Each row comes from the steps of one walk. Every step used is in the known rows, and no mark comes twice. Write the walk behind each row, first mark first.
Known rows
f-c-p-m-q: [ 24.4 -16.1   4.4  46.4  43.2  13.5  12.0  18.3  14.9  -6.2   2.0   8.6
  11.3 -61.8 -71.0 -21.0   0.8   4.4 -33.4   3.0 -30.4 -11.8  19.9]
a-m-f-c-p: [-26.4  -2.7 -15.0   2.2  45.0  31.3  16.1   3.7  34.4  27.1  26.4  21.7
 -43.4  28.6 -21.4   1.5  25.7  23.2 -28.4 -28.8   2.3 -10.9  -3.2]
e-c-t-m: [ -3.8  11.8 -14.6  -6.6 -26.3  -1.4 -11.6 -22.8  34.3 -91.3  -5.7  15.1
  27.8   0.1  30.1  -8.7  10.9  -8.4  52.4 -11.6  12.0 -15.8   1.0]
m-f-c-e: [ 23.2   3.2  -3.8   2.2   4.3  25.6  16.8  -3.8 -22.2  44.9  -1.1 -19.0
 -15.1  13.7 -32.2  10.2  50.8   5.3   2.8 -24.0  25.3  23.0   5.4]
e-m-t-c-p: [-18.6 -12.1   6.8 -13.5 -11.0  10.9   6.2   2.4   9.4  37.1  15.5  16.5
  15.6  36.6  12.4 -15.2 -14.2  -5.6 -18.9   4.2 -16.9   9.4   3.9]
m-f-c-t: [ 13.3   5.9 -10.5   2.5  -5.8  -2.7  -4.2   4.8  10.4  11.6  -0.7 -14.3
 -18.4  -2.0  12.0  13.8  25.7  -1.7  -9.8 -16.7  28.4  -8.3   3.2]
a-m-e-c: [-30.9   2.1 -18.7 -20.1  12.9  18.3  -6.6  13.9  29.5 -53.1 -26.2  26.2
 -43.5  19.8 -21.3   7.9 -16.7   6.7   4.3  -6.8 -16.2   6.2  -4.7]
f-c-e-m-t: [ 12.9   2.7  -4.8  -5.3 -27.9  24.9  38.7   9.1 -28.0  57.2 -14.1  -1.2
 -11.3   6.9 -10.3   3.2   0.0  13.6  -7.7  31.1 -11.5   1.4  26.6]
f-c-t: [ 34.9   8.8  -0.3   9.9   0.5  -8.1 -19.2   7.0  27.2 -23.1  -3.1  -4.2
 -10.8 -27.8  11.0  -3.6   3.4   0.8  -8.9  -0.1   8.6 -21.3  14.2]
e-m-t: [-13.8 -22.1   5.7 -20.1 -27.7 -13.2  17.4 -14.2 -12.6  29.5   5.4   8.5
 -15.5  15.1  56.5  10.9 -33.0  15.4   2.0  39.0 -16.9 -10.7   5.1]
c-p-m: [ -3.5 -22.5   8.1  17.5  40.9 -27.6 -13.3  -7.9  13.5 -45.9   5.7   3.7
  11.2 -14.5 -26.6 -18.5 -25.9 -19.5  -9.5   2.3   0.2  -0.5   6.7]
t-m-q: [  0.9  -2.1  20.6   5.4 -26.9  29.4 -11.0 -21.2  21.3 -28.7  21.6   3.9
  45.3 -13.2  46.2  -7.3   7.5  36.3  29.4 -18.4 -10.1 -14.7 -11.7]
f-c: [ 41.3 -17.5   5.0   8.0  14.4   5.7  -7.1 -10.4   4.7 -12.3  -2.1   9.8
 -30.1 -36.3   3.2 -12.1  16.4  19.3 -12.6  -3.6 -18.9  -6.3   5.8]
a-m: [-15.9  15.2  -3.6  -1.3  13.7   1.8  -6.8   6.0  23.1 -19.0  16.5  14.6
 -25.9   9.2  42.5   9.4 -26.7  20.7  19.6   6.5  -9.9 -19.5 -10.9]
m-e: [ -7.6 -18.4  26.0 -23.6  -8.8  -2.0 -50.1  -6.5  17.2 -30.5 -19.1  -9.2
  -6.4  16.6   9.6  -0.9 -19.5   1.8 -23.1 -15.8   6.3  12.8  -7.8]
a-m-f: [-37.4  14.1 -10.4 -12.7  11.4   4.6  14.1  -0.9   9.4  13.8  23.4   2.8
 -37.4  31.8  42.8  29.0  -1.9  20.1  17.1 -10.5  12.6  -5.3 -18.6]
m-f-c: [ 19.7 -19.4  -1.2  -3.7  10.2   8.7   9.6 -12.9 -11.6  23.6   6.0  -1.8
 -41.3  -5.0   1.9  10.8  36.5  16.3 -11.6 -19.0   4.8   8.2  -0.7]
t-c-e-m: [ 35.0  25.8 -12.4  11.8 -24.7   9.5  11.1  16.7 -40.4  19.2  -3.3 -18.5
  25.1  19.0  -3.3 -13.4   2.0 -12.1  37.1  -7.0  10.9  40.3   3.9]
t-c-p: [ 16.6 -10.8  15.7   1.1  21.3   6.3 -34.2  -5.8  30.9 -11.8  23.6   8.2
  19.9  18.1  -8.8 -25.2  16.8 -14.6 -12.9 -34.5  -0.2  21.8 -13.0]
p-m: [  3.6  -4.8   2.1  18.5  14.1 -40.7  -4.7   2.2 -15.7 -42.6 -12.3  -4.0
  -5.4 -33.2   9.0  -0.3 -35.2 -11.6  16.7  18.4   1.3   1.4   2.6]
e-c-p-m: [ 18.3 -38.4 -15.6  20.6  46.1 -25.2  12.3 -13.4   8.6 -67.9  -6.8  26.9
  -4.4 -29.0 -61.2 -19.8  -1.4 -34.3   5.7   6.0 -19.1  12.2   9.9]
e-m-q: [ 37.3 -22.8  -1.2  21.9 -15.7   0.7  19.9  -0.5 -17.1  20.6  16.8  -4.5
   7.9 -30.1  25.2  -3.7 -14.6  19.8  15.6  16.8 -30.2  -7.1  -2.7]
e-m-t-c-q: [ -9.2  27.4   9.2 -31.3 -54.2 -11.0  -3.9   0.3 -30.3  72.9   6.8  -5.4
  39.0  28.0  55.9  -2.3 -13.8  -9.0  -5.7  35.1 -15.4 -11.6 -19.1]
a-m-f-c: [-21.6  18.9 -19.0   1.0  21.6  25.0  24.8  10.7   4.4  27.9   9.8  13.0
 -61.0   9.7   9.4  18.0  19.3  32.9  -4.1 -15.4  -1.1 -10.1  -0.7]

Which walk is each row?
[ -7.6  -0.2   3.9 -15.5 -37.9   4.9  24.8  -3.4 -22.3  48.4   3.0 -11.6
  10.7  29.9  22.9  14.1 -23.4   3.1  10.4  36.2   4.6   7.0  12.7]
c-e-m-t
[-15.1   0.9  -0.9  -9.4 -13.3  30.7   5.7 -32.0  -4.3  -8.6   5.1   7.3
  -7.4  10.0  23.2  -2.7  44.7  36.9  12.5 -39.9  17.8  -2.9   2.9]
t-m-f-c
[ 32.9  29.1   6.3   2.7  -8.3  12.1 -17.6  16.6  -6.4   6.9   1.5 -18.5
  33.3  13.1  -8.0  -6.9  18.5 -16.2  26.6 -23.1  19.3  41.3  -7.3]
t-c-e
[  3.7  -6.3 -16.0  20.6  21.6 -11.2  26.1   5.0 -34.0   1.7 -18.4  -6.7
 -34.8 -30.9 -22.0   8.0   7.4   0.7  -2.7  -2.7   6.8   8.1  11.7]
p-m-f-c
[-31.9  32.7   6.0  -4.1 -12.0 -18.3   0.1  25.5  -6.7   0.0 -22.6   2.6
  16.7  -8.4  16.6   9.3 -34.9 -15.1   8.2  20.2  -3.8  13.8  -4.0]
p-m-t-c
[ 12.1 -37.8   7.9  -1.3  35.1  18.0   0.9 -19.3  12.7  25.2  22.7   8.7
 -26.7  10.5 -33.9 -11.0  47.6   7.1 -38.6 -35.3   5.4   5.6   0.2]
m-f-c-p
[ -0.2  17.6  -4.2   5.2   1.1 -29.2   7.7  -1.4 -48.6  37.6 -13.5 -19.8
  -0.5 -20.0 -16.8   6.4  15.0 -11.1 -18.4  16.0   9.5 -13.9  -5.7]
p-m-f-c-q
[-20.7 -35.2  -8.7  -4.5  24.1 -16.3  18.5  -6.7  26.0 -33.4  -8.2  34.7
  -1.9  -9.9 -49.0  -0.5 -16.0 -31.6  -9.9  27.9 -23.2   2.6  11.1]
e-c-p-m-t
[  4.1 -51.2   8.2 -22.2  25.9  12.8 -32.2 -15.8  40.0 -54.4 -15.0  21.1
  -6.3  21.4 -59.0 -19.2  13.6 -21.0 -34.0 -27.6  -9.2  21.8  -0.4]
m-e-c-p
[-57.9  20.1   5.8 -27.8  -6.6   6.6   5.6   8.3  36.8  17.0  13.8  24.0
 -29.3  26.9  54.0  27.8 -37.7  27.3   3.3  25.9 -12.5 -29.7 -12.7]
a-m-t
[ 46.0   7.4   5.5  12.6   6.0  21.0  -1.0   3.5  -8.2  10.5  -4.8  -5.1
  -5.0 -13.7 -33.2 -10.8  28.3   6.3  -3.8  -5.6   2.8  12.9  11.7]
f-c-e
[ -6.1  19.4   3.8  14.5   8.2  22.8   5.8  21.4  28.0   5.4  23.5   8.2
  -3.9 -13.4  28.7  17.3 -18.9  30.9  13.5   6.6 -27.1 -23.1 -17.2]
a-m-q
[-15.0  -6.3  -6.6   8.8   6.5 -33.5  10.6  -4.8 -28.2  -8.7  -5.5 -14.7
 -10.2  -8.5   8.9  19.8 -16.2 -12.0  18.3   1.5  21.6  15.1  -3.4]
p-m-f
[-29.7   5.2  16.7   2.5  17.8  -0.6 -43.5  25.0  11.6 -46.2 -32.0  -5.7
  30.1  16.1 -56.7 -23.8 -31.5 -30.3 -33.1 -33.4  13.2  33.1   4.0]
t-c-p-m-e
[ 44.7  -2.2  -2.4  24.8 -24.6  18.3  26.9  11.2 -29.0  40.4  13.6 -22.1
  31.9 -13.2  -2.8   0.4   1.4   8.5  25.3  13.6 -11.0  13.7   3.1]
c-e-m-q
[ 34.5  -3.6  -5.8   6.2 -15.2  -6.4  16.4  -3.8 -37.6  14.3   4.0 -19.2
   7.0  11.6   4.9  -4.1  -6.3  -3.2  29.0  14.1  10.3  17.5   8.4]
c-e-m
[-20.6  23.9   9.5  -7.4 -30.9  -2.9 -37.9 -18.8  37.5 -69.6   9.6  -8.0
  43.6  10.4  66.3  -6.9  -9.8   6.5  34.8 -12.7  34.1 -25.7  -1.7]
c-t-m
[ -8.3  29.8  12.7   9.4 -42.6  17.7 -22.8  -2.2  41.2 -41.7  16.6 -12.6
  68.2  -9.3  52.8  -0.7  -4.3  14.0  30.2 -12.4  15.3 -35.1  -7.3]
c-t-m-q
[  9.6  11.9 -11.3  10.9 -33.8  18.4  -0.9  -4.1  41.7 -62.4   6.2   8.7
  51.5 -21.8  18.9  -4.5  20.3   2.0  49.5 -11.6  -8.8 -21.5  -4.6]
e-c-t-m-q
[ -3.4  20.9 -21.6  24.8   1.0 -25.2  11.1  18.7 -11.7 -10.8 -25.4 -20.5
 -10.8 -28.3 -16.7  16.9  -5.6 -17.2   0.4   4.8  30.7  -5.5  17.5]
p-m-f-c-t
[ 17.0 -42.0 -12.6   9.4  21.0  11.0  28.7 -18.9 -20.0  39.3  21.1   7.4
 -33.7  10.5 -23.7 -13.4  29.4   9.3 -25.6 -21.5  -1.4   7.3  15.1]
e-m-f-c-p
[-37.7   1.0  10.6  -7.4  -6.4 -30.1   1.6   1.5   1.3  -8.1 -17.4   2.1
  -0.6 -14.6  24.3  18.1 -50.4  -6.2   1.0  38.3  -3.3  -9.8   3.2]
p-m-t
[ 39.9   6.4  15.6  -8.9   0.4 -12.2 -28.3 -13.4 -12.6  23.4   5.4  -5.7
   2.8 -22.5   8.9 -14.1  24.9   4.3 -28.0  12.1 -11.7 -30.8 -12.2]
f-c-q
[-22.6  35.7  -6.5 -15.9   3.1  12.3  10.9   6.4 -14.6  63.5  17.1  -1.0
 -27.6  20.5  16.5  13.8  28.2  17.2 -19.4   2.5   2.5 -31.5 -20.2]
a-m-f-c-q
[ 16.8   2.1  10.7 -17.7  -5.6  -3.3  -8.4 -17.4 -29.2  63.7  13.3 -15.0
  -4.3   5.0   9.4   3.9  47.1   5.0 -26.5  -3.0   6.7 -16.8 -16.9]
m-f-c-q
[-29.2  21.7  -5.3 -37.1  -6.9   2.5 -24.5   7.6  13.5 -20.8 -18.8  11.9
  -6.7  29.5 -12.2   3.2  -8.6  -7.4 -13.6  14.1 -14.0 -18.9 -21.3]
a-m-e-c-q
[-10.0  38.3  16.8 -21.3 -29.3  19.2  -9.5  19.5   5.0  40.3  -2.2  -9.3
  35.9  38.3   8.5  12.2   7.5 -11.3  10.4   0.4  15.7  26.3  -9.7]
m-t-c-e
[ 25.0 -35.1 -10.8  37.5  37.9  -3.3  25.0   3.5  16.9 -43.6   1.6  20.2
  19.8 -49.3 -74.0 -12.7   2.6 -24.0   3.8   5.7 -35.0   8.1   3.9]
e-c-p-m-q
[-26.4  -2.6  15.4  -3.8  -1.6 -22.2 -29.7  13.1  -2.2 -56.6 -41.3 -12.1
   2.3 -10.5 -15.8   1.1 -49.8 -11.7 -14.1   3.1   9.1  11.1   9.4]
p-m-e
[ 23.9 -25.5 -26.8   7.5  -3.8   3.6  38.3 -11.5 -47.6  39.4   1.0  -2.7
 -46.5  -4.6  10.1   1.1  17.3  18.9  -1.2  -4.6  -6.0  10.2  10.6]
e-m-f-c
[  6.0 -11.3  11.9 -37.0 -15.2 -11.8 -43.3 -16.0  -6.7 -20.5 -23.3  -1.4
  12.2  14.2 -17.2  -5.3  11.6 -24.3 -21.4   5.5  -8.9  -2.9 -20.3]
m-e-c-q
[-28.3  50.5   7.3   1.5 -22.1  -0.2   9.8  35.0 -16.9  21.9 -26.0 -17.6
  41.7  11.8 -24.4  13.2 -22.9 -26.3  21.7  16.7  16.9  25.8   7.0]
p-m-t-c-e
[-24.1 -27.2   2.3  10.2  30.9 -25.9   3.2 -12.3  -2.4  -7.6  14.1  -9.4
   3.5  10.1 -27.0   2.7  -4.0 -24.0  -8.8 -15.7  22.8  11.3   2.4]
c-p-m-f
[ 13.5 -20.8   0.5  30.8  47.7  -8.5   0.3   2.2   5.3 -34.3  -4.5  14.7
 -14.0 -39.1 -57.2 -26.2  -4.5  -7.3 -29.7   1.2 -11.8  -4.8  25.2]
f-c-p-m
[  8.6 -28.5 -11.4  -4.6 -14.6 -18.4  25.3 -20.7 -41.3  29.6  14.2  -9.9
 -23.2  17.1  40.1  12.3   0.4   8.0  20.0  -3.9   7.5  13.1  -5.4]
e-m-f
[-34.8  52.5  19.0 -19.2 -31.2 -31.7 -22.7  18.4 -23.2  34.4 -12.4 -11.2
  48.9   4.3  19.9   7.8 -29.8 -27.1  -7.3  38.5  -1.7 -14.0 -18.7]
p-m-t-c-q
